Each row was made from one small tree. The marks that hang from a mark follow it in brackets, in the order of their numbers. Every link used is in the known rows. Write each row's tree.
Known rows
k_533{k_803{k_330{k_129} k_549 k_644 k_826}}: [-0.20 -1.08  2.33  0.13 -0.48  5.15  3.44  1.96 -1.43  0.88  1.65 -3.11
 -3.22 -5.81 -1.70 -0.85  0.16 -2.34  5.18  5.23  0.91 -1.55  0.56]
k_803{k_330{k_129} k_533 k_549 k_644 k_788 k_826}: [-2.25 -2.13  2.24 -1.32 -4.34  3.60  6.34  4.10  0.56 -0.97  2.47 -4.35
 -1.18 -5.70 -1.97 -2.48 -0.05 -1.65  4.27  6.36  1.64 -3.20  0.07]
k_330{k_803{k_533 k_549 k_644 k_788 k_826}}: [ 0.36 -2.08 -1.36 -0.44 -1.54  4.72  4.36  3.60  1.96 -1.27 -0.01 -5.21
 -0.31 -2.50 -3.17 -1.37 -1.37 -2.53  2.74  5.72  4.55 -4.43  1.92]
k_129{k_424{k_583{k_533{k_803}}}}: [ 4.01 -1.19  2.88  7.33  1.80  6.79  0.55 -1.26 -1.62  1.18 -0.23  1.36
 -1.98 -2.47 -1.19  2.20  3.85 -2.43  1.77  0.60  2.54 -2.84 -0.53]
k_549{k_803{k_826}}: [ 2.13 -1.73 -2.87  2.47  1.14  6.13  1.53  3.02  1.39 -1.31  1.67 -2.15
 -1.16 -2.11 -1.17  1.74  0.13 -2.99  0.71  3.62  1.08 -0.04 -0.18]
k_788{k_803{k_330{k_129{k_424}} k_533 k_549 k_826}}: [-2.00 -3.04  3.42 -0.61 -3.01  3.94  5.27  2.68 -2.53 -1.82  2.28 -3.37
  1.81 -3.45 -0.35 -1.50  3.77 -2.63  2.89  4.17  1.25 -0.13 -0.33]
k_583{k_424{k_129} k_533}: [-0.42 -1.42  3.89  7.22  1.76  6.04  0.65 -1.30 -0.28  1.24  2.08  0.52
 -0.30  0.65 -0.01  4.55  4.30 -2.13  1.32  2.04  1.00 -2.73 -0.67]
k_549{k_803{k_788}}: [ 2.75 -2.04 -2.76  1.71 -0.95  4.43  1.43  2.57  0.83  0.92  2.21 -3.48
 -1.17 -1.51 -2.50  1.46  0.48 -3.46  1.46  3.59  2.01 -2.77 -0.86]
k_803{k_330 k_533 k_644}: [ 1.25 -0.46 -0.98  1.25 -1.85  3.43  4.65  1.35  0.81  1.38  1.75 -2.27
  1.08 -4.24 -1.35  0.09  2.42 -1.20  3.82  5.59  4.07 -1.50 -0.08]
k_803{k_330{k_129} k_533 k_644 k_788 k_826}: [-2.30 -1.66  0.91  1.43 -3.42  3.36  6.09  2.97 -0.14 -1.24  3.45 -3.92
 -0.29 -6.23 -2.55 -3.22  0.23 -1.05  3.94  6.80  2.59 -3.11 -0.45]
k_129{k_424{k_583{k_533{k_803{k_549 k_788 k_826}}}}}: [ 1.79 -3.41  3.71  3.76  0.14  7.87  1.70  2.61  0.00 -0.88 -0.01 -0.33
 -4.69 -1.86 -1.54  0.76  0.79 -3.49  1.88  0.91  0.64 -4.60  0.45]
k_788{k_803{k_330 k_826}}: [-0.96 -2.67 -1.34  1.10  0.28  4.44  2.52  2.42 -0.52 -1.82  2.69 -3.26
  1.01 -0.87 -0.71 -0.44  2.17 -2.71  1.39  3.92  1.38  0.79  0.02]
k_549{k_803{k_330{k_129} k_788 k_826}}: [-1.66 -2.30 -0.13  1.74 -2.47  3.73  3.39  3.61 -0.82 -0.91  4.12 -3.85
 -1.29 -5.54 -2.13 -0.99  0.21 -2.15  2.89  5.39  0.53 -2.07 -1.30]
k_330{k_803{k_533 k_549}}: [ 1.45 -0.82 -0.35  0.93 -1.08  3.30  2.57  0.73  1.33  0.33 -0.57 -3.48
  2.35 -0.97 -2.41  1.22  2.70 -1.90  1.51  3.55  5.15 -1.82  0.55]
k_583{k_533}: [ 1.68 -1.20  0.85  5.11  1.03  5.02  0.99 -0.89  1.37  0.08  0.82 -0.72
  0.03 -0.24 -0.46  2.33  3.31 -1.58  1.16  1.62  3.03 -0.98 -1.28]
k_129{k_424{k_583{k_533{k_803{k_549 k_644 k_788}}}}}: [ 4.18 -2.50  3.69  2.95 -0.26  7.21  2.02  1.32 -1.09  2.20 -0.91 -0.76
 -4.48 -3.11 -1.76  1.27  0.96 -3.58  3.66  1.83  2.11 -5.53  0.65]
k_549{k_803}: [ 3.59 -1.11 -2.59  2.35  0.47  4.87  1.01  1.40  0.67  0.88  1.33 -2.11
 -0.29 -1.79 -1.22  2.72  1.70 -2.92  1.22  3.23  2.11 -0.44 -0.78]
k_129{k_424}: [ 2.63 -1.30  0.30  4.13  0.80  5.69  1.06  0.04 -1.73 -0.51  1.15 -1.36
  0.05 -1.88 -1.07  2.65  3.04 -2.20  0.20  2.59  2.35 -0.56 -0.24]
k_644{k_803{k_533 k_549 k_788 k_826}}: [ 0.41 -3.80 -0.99 -2.29 -1.81  5.26  3.22  2.84  2.96 -2.87 -0.06 -4.20
 -0.60 -0.23 -1.17 -0.08 -0.39 -2.25  1.96  4.23  3.20 -3.43  0.23]
k_803{k_330 k_533 k_549 k_644 k_788 k_826}: [-0.78 -2.55 -0.17 -2.18 -3.54  4.43  5.80  5.16  2.40 -0.61  1.95 -4.05
 -1.73 -3.70 -1.67 -1.45 -0.57 -2.33  3.98  5.83  2.12 -3.32  0.80]
k_583{k_424 k_533}: [ 0.22 -1.74  2.05  5.92  1.56  6.26  1.18 -1.25  0.68  0.52  1.39 -0.39
 -0.78  1.19 -0.21  3.43  3.55 -2.12  0.90  1.61  2.79 -1.95 -0.88]
k_549{k_803{k_330 k_644 k_788}}: [ 2.00 -1.79 -2.63  0.07 -1.95  3.98  3.19  3.50  0.02  2.51  2.74 -3.99
 -1.68 -4.74 -2.02  0.70 -0.13 -2.94  4.40  5.95  2.45 -3.21 -0.39]
k_788{k_803{k_533 k_826}}: [ 0.65 -2.48 -2.13  1.29  0.07  4.73  3.47  2.16  1.28 -2.53  1.45 -3.02
  1.98  0.68 -1.29 -1.20  2.16 -3.15  0.49  3.34  2.71 -0.18  0.16]

Write each row's tree
[-0.68 -1.74  1.32  4.38 -0.01  5.35  2.95  1.05 -4.09 -2.16  1.67 -4.66
 -0.45 -5.74 -3.31 -1.43 -0.54 -1.73  1.99  5.96  3.73 -3.79  1.14] => k_330{k_129{k_424} k_803{k_644 k_788 k_826}}
[ 1.82 -0.82  3.80  7.83  0.80  5.18  0.46 -0.34  0.18 -0.08  0.52  1.87
  0.34 -1.90 -0.43  3.37  4.31 -1.38  0.07  1.57  0.56 -1.46 -0.73] => k_424{k_129 k_583{k_533}}
[ 1.78 -1.65 -0.56 -0.53 -0.75  5.93  4.54  3.38  2.73 -1.47 -0.19 -2.57
 -1.16 -2.27 -1.05  0.13 -0.05 -2.52  2.11  4.57  2.15 -1.23  1.14] => k_803{k_533 k_549 k_644 k_826}
[-1.33 -2.41  1.74 -2.03 -2.76  3.44  6.08  3.11 -0.70 -0.97  1.61 -4.34
  1.21 -3.98 -0.76 -2.55  1.87 -2.45  4.02  5.74  1.85 -0.38  0.33] => k_788{k_803{k_330{k_129} k_533 k_549 k_644 k_826}}
[ 0.26 -0.64  2.33  2.44 -0.52  3.16  1.25 -0.64 -1.69 -0.31 -0.06 -3.86
  1.48 -2.78 -2.49  1.22  2.75 -1.43  1.06  3.67  3.61 -0.71  0.01] => k_330{k_129 k_803{k_549}}
[-2.66 -3.42  1.96 -2.25 -3.97  3.32  4.62  2.59  0.61 -2.40  1.64 -4.62
  0.32 -4.00 -1.08 -1.50  0.93 -0.88  3.93  5.57  2.71 -3.00 -0.81] => k_644{k_803{k_330{k_129} k_533 k_549 k_788 k_826}}
[ 0.87 -1.12  3.65  7.23  2.83  6.35 -0.05 -1.94 -0.88  3.17  2.21  0.38
 -2.12  0.43 -0.92  3.94  3.88 -3.10  3.12  1.63  1.31 -4.37 -0.44] => k_583{k_424{k_129} k_533{k_803}}
[ 0.82 -2.03 -1.96  1.34 -1.22  5.19  4.65  3.49  2.17 -1.75  1.69 -3.56
 -1.15 -2.62 -2.61 -1.61 -1.03 -2.46  1.94  5.40  3.04 -3.66  0.67] => k_803{k_533 k_644 k_788 k_826}
[ 0.42 -2.58  0.32 -1.72 -1.34  3.48  2.21  1.93 -0.49  0.72  1.34 -3.75
  1.29 -0.02 -0.48  1.18  3.56 -3.15  2.20  3.00  1.70  0.55 -0.13] => k_788{k_803{k_330 k_549}}
[ 2.22 -2.23 -3.74  0.39 -1.37  5.50  4.73  4.77  2.53 -0.45  1.90 -3.76
 -1.71 -3.40 -2.43 -0.97 -1.73 -3.49  3.02  5.88  2.54 -3.89  0.37] => k_549{k_803{k_533 k_644 k_788 k_826}}
[ 3.04 -0.48  3.52  7.90  1.95  5.59 -0.15 -1.01 -0.42  1.97  0.50  1.74
 -1.40 -2.09 -1.36  2.68  3.95 -2.28  1.98  1.16  0.85 -3.14 -0.57] => k_424{k_129 k_583{k_533{k_803}}}
[ 2.78 -1.47  3.17  7.22  0.80  6.46  1.20 -0.57 -1.10 -0.91 -0.20  1.46
 -0.11 -2.27 -0.26  2.86  4.22 -1.57 -0.19  0.99  2.34 -1.08 -0.74] => k_129{k_424{k_583{k_533}}}
[-0.10 -3.11 -0.12 -3.25 -3.90  3.01  3.47  2.04  1.75  0.29  0.81 -4.28
  0.79 -1.79 -1.09  0.62  1.92 -1.47  4.11  4.67  4.06 -3.73 -0.68] => k_644{k_803{k_330 k_533 k_549 k_788}}
[-0.45 -2.79 -0.29 -2.38 -1.68  4.67  3.66  2.35  2.36 -2.02  0.25 -2.96
  0.79 -2.20  0.30  0.71  1.57 -1.09  3.40  4.81  3.08 -1.00  0.01] => k_644{k_803{k_330 k_533 k_549 k_826}}
[ 0.52 -2.22 -3.19 -0.52 -2.70  4.43  5.54  5.39  1.87  0.38  3.02 -3.96
 -1.30 -5.26 -2.01 -1.37 -1.09 -2.81  4.73  6.72  2.41 -3.77  0.09] => k_549{k_803{k_330 k_533 k_644 k_788 k_826}}
[-1.84 -2.34 -0.85  1.83 -1.32  4.57  2.85  3.56  0.63 -1.84  3.46 -3.25
 -1.36 -2.67 -1.97 -0.41  0.34 -1.86  1.55  4.44  1.30 -1.94 -0.28] => k_803{k_330 k_788 k_826}
[ 3.19 -2.44 -0.67 -1.59  0.19  5.04  2.20  1.53 -0.15  0.49 -0.37 -4.05
  0.07  0.24 -0.80  1.11  1.51 -3.99  1.97  3.47  2.20 -0.15  0.99] => k_788{k_803{k_549 k_644}}
[-1.63 -2.77  3.61 -0.01 -2.80  5.33  4.56  3.64 -2.83 -1.20  2.54 -3.92
 -2.69 -6.47 -1.35 -0.78  0.07 -2.09  3.65  5.71  0.40 -2.65  0.41] => k_803{k_330{k_129{k_424}} k_549 k_644 k_788 k_826}
[-1.27 -2.71  2.05 -1.41 -1.32  4.32  4.16  2.69 -1.84 -1.23  1.71 -4.42
 -0.09 -3.81 -0.53 -1.46  1.27 -2.62  3.46  5.30  0.64  0.49  0.50] => k_788{k_803{k_330{k_129} k_549 k_644 k_826}}
[ 1.36 -0.24 -0.33  1.15 -2.86  2.59  5.22  1.54 -0.71  2.37  2.43 -2.89
  1.11 -7.05 -1.52 -0.41  2.39 -1.70  5.23  6.54  3.18 -1.60 -1.21] => k_549{k_803{k_330{k_129} k_533 k_644}}
[-0.55 -1.71  3.32  7.31  3.43  7.50  0.46 -0.32 -0.22  0.91  2.52  0.36
 -2.99  0.28 -0.63  2.94  2.29 -3.13  2.72  1.99  0.25 -3.93  0.08] => k_583{k_424{k_129} k_533{k_803{k_826}}}
[ 1.39 -1.30 -3.08  0.31 -1.34  4.86  5.20  4.20  1.75  0.55  2.20 -2.58
 -0.37 -5.44 -0.94 -0.20  0.15 -2.29  4.56  6.48  2.50 -1.46  0.11] => k_549{k_803{k_330 k_533 k_644 k_826}}
[-2.57 -2.66  5.73  6.57 -2.20  5.38  3.52  1.70 -2.68 -2.65  2.64 -0.41
 -1.29 -6.01 -1.00 -0.85  2.75 -0.64  1.48  3.13  0.73 -2.69 -1.28] => k_803{k_330{k_129{k_424{k_583{k_533}}}} k_788 k_826}
[-0.03 -2.05  3.38  6.41  1.30  5.98  0.34 -0.62 -0.76  3.16  2.95 -0.93
 -2.96  0.73 -1.87  2.73  2.71 -3.55  3.33  1.96  1.30 -6.64 -0.48] => k_583{k_424{k_129} k_533{k_803{k_788}}}
[-0.96 -1.34  0.10  3.76 -0.09  4.33  2.83  1.18 -1.85 -2.09  1.56 -5.26
 -0.24 -4.81 -3.74 -1.93 -1.10 -1.42  1.88  6.20  3.85 -3.40  0.91] => k_330{k_129 k_803{k_644 k_788 k_826}}
[ 1.13 -0.24  1.59  1.27 -1.82  2.88  3.99 -0.02 -0.62  0.60 -0.64 -4.14
  2.08 -4.41 -2.74 -0.42  1.99 -1.39  3.10  5.47  5.18 -2.22  0.66] => k_330{k_129 k_803{k_533 k_549 k_644}}
[-1.00 -1.77  1.04  0.50 -2.46  3.78  4.92  2.64  0.08 -1.63  0.52 -5.53
  0.21 -4.46 -3.54 -2.45 -0.74 -1.83  2.99  6.22  4.19 -4.24  1.19] => k_330{k_129 k_803{k_533 k_549 k_644 k_788 k_826}}
[-0.77 -1.24  1.48  1.97 -2.67  2.93  3.70  1.20 -2.10  0.79  3.07 -4.07
 -0.64 -5.72 -2.65 -0.99  1.23 -1.23  3.58  5.97  2.37 -2.66 -0.70] => k_803{k_330{k_129} k_644 k_788}
[-2.45 -0.92  1.52  2.95 -2.31  3.22  4.82  1.52 -0.08 -1.92  3.12 -2.22
  1.33 -5.07 -1.49 -1.64  2.79 -0.45  2.25  5.11  2.13 -0.25 -1.11] => k_803{k_330{k_129} k_533 k_826}
[-1.66 -2.28  2.77  1.88 -2.70  4.23  4.15  2.15 -1.79 -2.40  1.22 -4.62
  0.74 -4.03 -3.10 -1.46  1.13 -2.04  1.72  4.54  3.66 -4.01  0.56] => k_330{k_129{k_424} k_803{k_533 k_549 k_788 k_826}}
[-0.45 -2.59  0.17 -0.90 -1.18  5.16  2.48  3.96  0.86  0.45  2.39 -3.73
 -3.93 -2.16 -2.44 -0.47 -0.25 -3.27  3.76  3.52  0.84 -3.52  0.33] => k_533{k_803{k_330 k_549 k_788 k_826}}
[-1.85 -1.97  4.20  5.95 -1.29  4.75  2.80  1.16 -1.09 -0.54  2.58 -1.02
 -2.87 -5.20 -2.39 -2.12  1.74 -1.43  3.40  2.87  1.08 -3.85 -1.25] => k_424{k_583{k_533{k_803{k_330{k_129} k_788 k_826}}}}
